Known rows, with every step that occurs:
fego, zukob, naku, visap, balo, kelis: [ 24  43 -32  -3  33 -13  -1 -27 -21  -2  10 -24  10  23   9  10 -14  20
  10  -2]
naku, kelis, dolol: [ 38 -14  12  -5 -20  -9  -5   7   6 -16  -8  -3  12 -23   7  11   0  -4
   6  -1]
naku, visap, dolol: [  9 -16  23  -7  13  11   3   0 -16   5  -1  -6 -11 -32  17   3 -21  32
 -12   2]
kelis, balo, zukob, dolol: [  4  -6   0  -7  26 -10 -14 -19  -2   7 -36 -24  -6 -27  15   4   0 -17
  23  -6]
kelis, balo, zukob, fego: [ 12 -14   4  -7  18  -8 -20 -27   2  -1 -34 -26   0 -34  16  11  -7 -11
  27 -10]
naku, visap: [ 19   0  30  -2  21  20   1 -15 -16 -16 -18  -9  -6 -21  24  12 -16  24
  -1  -4]
zukob, naku, visap, dolol, kelis: [ 22   8 -24 -18   0   2  -3 -10 -14  13   7 -13  -7  -7  18  18 -14  32
   2   2]
fego, zukob, dolol, kelis, balo: [ -2  25 -24   4  20  -8  -5  -8 -33  12  18 -14   0  32   9   7 -19   2
  21  -5]
kelis, balo, zukob, dolol, visap: [  2 -10   5   0  25  -9 -12 -19   0   0 -36 -21  -9 -23   9   8   0 -21
  26  -9]
balo, kelis: [  7  22   6  -4   5   6  15  -5  -3  21 -22 -27   6 -19  12   1 -11   9
  -2   4]
visap, dolol, zukob, fego: [ -7  -8   3   7  -2 -12 -19  15 -21  44  13  -1 -28 -20  15  11 -17  18
   4  -5]
zukob, dolol: [  2  19   3  -8   7   2  -4   7 -19  45  -6   6  -8 -26  23  18 -18  11
   8   2]
kelis, dolol, zukob: [ 14 -14  -5   5 -16  -5 -22   5 -21  14  11   2 -37  13  10   9  -1 -22
  14 -19]
visap, dolol, kelis, balo, zukob, naku: [ -7 -20 -26 -19 -16  -5  -3   5 -13  28  13 -26 -13  -3   4  -3  -7   1
   9  -2]
naku, kelis, balo, zukob: [ 28  -6  19   2  15 -16  -8 -14  15 -37 -46 -28  21 -30  10   7  10  -8
  19   0]
balo, zukob, naku: [ 36  21  -9   7   9 -10  -1 -20  12  12 -17 -28 -15  -5   9   4   4  -2
  12  -9]
kelis, balo, zukob: [  6  -8   3 -12  18  -7 -13 -25   1  -5 -36 -36  -6 -15  14   4   1 -16
  25 -12]
visap, naku: [ 12  37 -29 -17   6   9  -1  -1  -6   9   5 -25   8  -4  40  16   6  16
  10 -15]
fego, zukob: [  9  34 -10  -1  12  -8   0 -13 -22   8  19 -24  -5  39  10  10 -21  16
  13 -12]
dolol, kelis: [  0   6  -5  -8 -23  25   2  -2 -24   0   5 -21  -7  27  15   8  -7  -4
  19 -11]

Rows:
[ 16  15   5  12   2   7   6   2   6 -29  -8 -14   7  -1  14  27   6   5
  17 -15] | dolol, visap, naku, kelis
[ 16 -29   2  -7 -35   6  -4   6  -8  10  18   6 -26   5  -3  18 -14 -17
  11 -18] | kelis, dolol, visap
[ 29  30 -37  -4  24 -15  -3 -24 -21   0  18 -17   7  22   5   9 -14  13
   9  -3] | fego, zukob, naku, visap, balo, kelis, dolol
[ 20  46 -37  -8  10 -17  -5 -19 -18  15  23 -25  -2  43  11  19 -19  23
  17 -10] | fego, zukob, naku
[ -4  15   5   3  14   6   2   3 -18  32 -14  11  -2 -29   8  20 -11  -8
  13   2] | zukob, dolol, visap, balo, kelis
[ 21  24 -24 -14  17  -5  -7  -4   5 -26 -18 -30  32 -22  37  17  17  10
  17  -8] | visap, naku, kelis, balo
[  6  37 -13   5  22 -12  -2  -4 -26  26  19  -8  -4  21  11  11 -23  14
  11  -4] | fego, zukob, dolol
[ 33  12 -19 -14   6 -10 -12 -21   0   5 -16 -14  10 -23   5   3  16 -27
  20  -6] | visap, balo, zukob, naku, kelis, dolol
[ 13   1  -2  11   0  -4   1   3  -9  18  -9 -14 -12 -10   5  -4  -1 -15
   1  -2] | balo, kelis, dolol, zukob
[ 15   8  19  -8  34  19   2 -22 -19 -14 -29 -11  14 -38  19   2  -5   8
   0   3] | naku, visap, balo, kelis
[ 36 -21  19   5 -22  -7  -2   8   8 -27  -8   2   8 -17  -2  17   0  -9
   9  -4] | naku, kelis, dolol, visap
[  4 -16  -8  -1  -4  13 -11 -17 -14 -14 -15 -27   0   4  11   4  -2 -21
  30 -11] | dolol, kelis, balo, zukob, fego
[ 49   1  -1  20   2 -17  -1 -14  23 -13 -19 -18  -7 -12  -4   5  11 -13
  13  -7] | balo, zukob, naku, kelis, dolol, visap
[ 19   4  23  31  19  -2   5  -5   7  13 -22  -6 -21 -22   0   1   0 -16
  11  -7] | balo, zukob, dolol, visap
[ 19  -2  14 -13   6 -11 -11 -10   4 -30 -38 -23  25 -27  17  17   2   3
  19   1] | naku, kelis, balo
[ 35   2  -5  16  15  -4   2 -17   6  -2 -12 -24 -15 -11   5  -6   4   1
   4  -3] | balo, zukob, naku, visap, dolol, kelis
[  2   6 -12   2  -1 -22 -14  14 -13  30   7 -11 -23  -4  12  10  -3  17
   3  -1] | visap, dolol, zukob, naku, kelis
[ 36  31 -35  -3   5 -26  -6 -13 -10  -3  22 -18   8  32   4  16 -12  15
  14  -5] | fego, zukob, naku, kelis, dolol
[  9 -16  27  15  26   5 -11  -1 -22   1  -6   2 -19 -34  20   7 -18  28
  -6  -1] | naku, visap, dolol, zukob, fego
[ 32 -11  20   6  16 -17 -13 -15  15 -35 -44 -21  26 -44  12  12   4  -4
  20   1] | naku, kelis, balo, zukob, fego
[ -2  12  -6  -2  -4  13  -2   9 -27  32   2   3  -7  -7  19  12 -12  -1
  14   1] | zukob, dolol, kelis
[ -9  -7 -14 -19 -14  18  -8 -12 -25 -10  -8 -30  -1  22  16  10  -4 -13
  29 -12] | dolol, kelis, balo
[ 15  29  -2  21  28  -5 -25 -16 -24  -6 -18 -12 -31  18  26  21   4  10
  19 -12] | dolol, zukob, naku, visap
[ 18  -4  -9 -11  27 -10 -15 -33   2 -13 -37 -34  -4 -18  16   8   2  -7
  23  -8] | kelis, balo, zukob, naku, visap
[ 17  -2  15   4  34  13  -7 -19 -23 -17 -25  -4   2 -31  16  -1   1  -5
   2  -1] | naku, visap, balo, kelis, dolol, zukob
[ 14 -10   3   3 -13   4  14   3   0  14  -5 -12  -5 -16  -5   3 -10 -12
  -1  -1] | balo, kelis, dolol, visap
